Each row comes from the steps of one path. Every step used is in the known rows, and no mark comes twice. Write the path behind each row, first mark first.
Known rows
konup metat bafopiv feporog: [ -8.9  -1.5  -4.8   9.2   4.7   2.4  -4.4  -6.0   2.0   5.2  -8.8  -4.7
  -3.6 -19.1   6.6  11.7 -28.5  14.9  -4.2]
bafopiv pebaz: [  1.3  -0.6  -0.4   5.1  -8.4   7.1   3.3   3.8  -3.8  -3.7  -2.5   0.5
 -18.9   0.9   1.3   3.2  10.3  17.0   5.8]
pebaz deru konup feporog: [  2.1  13.2   2.6 -30.0  -5.6  -0.5   8.1   2.3   0.1  18.3  -1.4  -1.7
  -2.8  -8.4  -6.8  11.0  14.8   4.6  -9.6]
konup feporog metat bafopiv pebaz: [ -2.8  -4.7  -3.4   3.6  -5.6   7.0   1.7  -2.2   1.6  -6.4  -5.4   5.0
 -22.6  -6.0  -2.5  17.0 -12.8  31.3  -2.1]
pebaz metat bafopiv feporog: [ -8.1  -4.3   2.5   1.7   7.9  -0.5   1.3  -2.6   3.6   7.6 -15.1  -1.4
 -19.5 -19.6  12.8   6.4  -1.5 -13.8   3.8]
deru metat bafopiv feporog: [-11.4  -5.8   7.2   7.3   5.4   5.5  -1.4  -4.0   4.7   4.7 -13.5   2.1
 -12.0 -10.8  11.2   4.9 -18.0   2.3  -3.8]
bafopiv feporog: [ -2.2   1.7  -4.7   5.2   4.5   0.7   2.0  -1.0  -2.8   2.2  -6.9  -4.9
  -0.5  -8.8   6.9  -2.4 -12.7  -8.4   1.8]
metat bafopiv pebaz deru konup feporog: [ -0.6  10.3   5.7 -27.3  -7.4   2.1   7.2   2.1   2.1  19.1  -4.4  -0.1
 -13.7 -12.1  -3.9  18.3  14.8  16.7  -8.2]
feporog metat bafopiv pebaz: [ -2.8  -7.7  -2.8   8.8  -5.2   7.4  -2.8  -2.9   3.1  -6.1  -5.5   3.7
 -25.6  -3.8   1.1  12.5 -10.8  27.3   2.4]
metat bafopiv: [ -9.9  -7.6   8.8   2.1   3.0   0.3  -5.5  -4.6  10.1   5.6  -6.3   4.3
 -13.2 -12.1   6.8  17.7 -10.6  17.9  -1.9]
konup bafopiv feporog metat: [  5.3  -6.2 -30.0  12.9   5.5   1.5   0.7 -10.0  -3.4 -12.0  -3.4  -4.6
  13.4   2.2 -10.9  -9.4 -28.8  -2.7  -2.8]
bafopiv metat: [ -3.8   2.6  -7.3   6.0  -9.2   0.1   6.6   3.9  -4.8   3.1  -0.1  -7.7
 -11.2  -2.9  -0.8 -11.7  -5.2  26.7   4.3]
deru feporog metat bafopiv pebaz: [ -1.0  -8.0   1.7   7.3  -6.8   8.0  -6.3  -0.7   6.1  -6.3  -9.1   7.7
 -25.1  -5.4  -1.7  11.9 -11.9  25.7  -1.3]
konup feporog: [  0.3   8.3  -2.9 -14.8  -0.6  -1.0  12.8   1.5  -4.4  -2.2   0.8   4.1
   7.9  -6.5  -9.6  12.8  -5.5  11.8 -13.1]
feporog metat bafopiv pebaz deru: [  1.6   2.9   6.3  -2.2  -5.0  -0.8   3.0 -10.9  -4.0  13.3   0.7 -13.2
 -20.7  -6.2   6.9  10.1  16.0  -7.3  12.2]
pebaz deru metat bafopiv feporog: [-10.1  -2.9   9.7   4.4   4.9   3.4   0.4  -7.0   2.5  10.7 -11.9  -3.4
 -13.1 -12.2  13.3   5.3  -9.5  -6.4   0.0]
konup metat bafopiv: [-10.2  -4.5  -0.3   5.5   0.5   2.4  -9.0  -7.4   6.6   3.9  -2.8   0.6
  -4.7 -14.9  -0.4  20.3 -22.6  34.6  -9.1]
feporog metat bafopiv: [ -5.8 -10.0  -3.0   5.4   4.5   0.3  -8.8  -9.3  10.1  -3.0  -4.3   4.1
  -9.6  -6.4  -0.4  13.1 -29.7  14.4  -4.9]

Write each row's path
[ -5.7  -5.3  -3.5  -7.3   2.1   1.6  -6.2  -6.3  11.5   2.1  -6.0   6.8
 -10.2 -10.0  -5.3  18.1 -28.2  23.4 -12.2]
deru konup feporog metat bafopiv
[  4.8   1.9  21.2  -7.2  -8.7   1.4  -7.0   0.0   6.0  11.9 -10.9   3.1
 -15.6 -10.7  -0.3   6.2  14.6 -10.1  -1.6]
metat bafopiv pebaz deru feporog
[  1.6   6.0   4.9  -7.3  -5.3  -1.1   7.6 -10.3  -5.6  12.3   0.9 -11.8
 -18.1  -8.5   3.4  14.4  14.0  -3.6   7.6]
konup feporog metat bafopiv pebaz deru
[ -2.2  -7.6   6.3   0.3   1.8  -0.6 -12.0  -9.4  12.3   2.9  -7.9   4.7
 -10.4 -10.0  -2.1  12.4 -23.2   2.0  -6.7]
pebaz deru feporog metat bafopiv
[  3.0   6.8   7.4 -21.4  -7.0   0.8  -7.0   0.8   6.3  29.1  -3.2  -8.5
 -15.5  -2.3   4.2  -2.6  28.8  -9.1   5.2]
pebaz deru konup
[ 11.8  -3.1 -11.3   2.7  -4.5   1.6  -5.3  -7.3   0.8  -6.3  -4.4   0.4
   3.6   3.7 -15.7  -7.0  -9.9 -10.3  -5.0]
konup bafopiv pebaz deru feporog metat
[ -5.5  -6.0   5.8   6.3  -6.3   7.4  -0.8   0.5   3.1   0.1  -6.8   3.8
 -28.0  -7.8   6.1  16.0   2.8  29.6   4.6]
metat bafopiv pebaz
[ -8.7  -8.7  10.2  -4.6   5.0  -1.8  -0.9  -2.5   9.2   7.1 -11.7   4.9
 -26.9 -15.2   8.7  12.6  15.6  -7.4   2.6]
pebaz metat bafopiv
[  3.2  -6.3 -13.6   3.3 -10.8  10.7   4.1   4.0  -0.4   2.7  -7.7   0.4
 -13.8   0.8  -6.2   0.4  25.9  33.4   5.0]
deru konup bafopiv pebaz
[  3.9  -2.1 -20.1   8.5   5.2   0.5  -2.9  -7.7  -2.3 -10.5  -2.0  -3.8
   5.0   1.8  -5.7  -8.3 -35.9 -10.8  -3.0]
bafopiv feporog metat
[ -8.2  -8.1  11.1   7.2  -7.3  12.0  -0.2   0.7   3.8  -1.5  -9.2   7.5
 -30.6  -1.2   5.9  11.0   4.5  28.6   0.3]
deru metat bafopiv pebaz
[  3.0  -6.7 -14.5  11.2  -8.0   8.3   9.0   0.7  -5.5  -5.4  -4.6  -0.9
  -7.2   0.9  -6.0   2.0  20.1  29.0   6.2]
konup bafopiv pebaz
[ 11.0  -0.1  -4.7  -0.4  -4.7   0.9  -7.9  -5.8   1.6  -5.0  -3.3   1.0
  -2.2   3.4 -12.2  -6.3 -14.8 -15.7  -5.0]
bafopiv pebaz deru feporog metat
[  3.3  -5.6  -7.8  -6.8  -4.8   4.6   9.7   5.9  -1.4   4.7 -13.0   1.1
 -29.4  -3.7  -1.4  -6.9  55.4 -12.8   9.9]
deru konup bafopiv pebaz metat
[ -2.0  -3.5 -21.0  12.3  -9.2   1.3  12.3   0.6  -6.5   1.3  -2.3  -9.0
   0.4  -2.7  -8.3 -13.4   4.3  38.6   4.6]
konup bafopiv metat
[  2.8  12.8   2.2 -28.0  -8.4   1.9   9.2   3.5  -1.4  17.0  -2.3  -1.5
  -9.2  -8.1  -6.2  12.3  18.1  10.7  -7.3]
bafopiv pebaz deru konup feporog
[ -2.6  -4.5  -2.7  -1.5  -7.4   8.7  -2.1   0.3   5.3  -0.6  -7.5   6.0
 -26.9  -6.2  -2.3  15.7  -8.4  34.6  -2.8]
deru konup feporog metat bafopiv pebaz
[ -8.6  -3.8   1.4   6.3   6.7   0.9  -1.9  -4.1   4.3   6.3 -11.2  -2.0
  -9.9 -17.4  11.7   9.7 -19.8   3.8   0.8]
metat bafopiv feporog
[  6.5  -3.3 -26.6   4.6   2.9   0.9  -0.9 -10.3  -2.1   0.1  -4.1  -9.0
   7.7   0.7  -8.7 -10.1 -16.9  -8.7   0.1]
pebaz deru konup bafopiv feporog metat
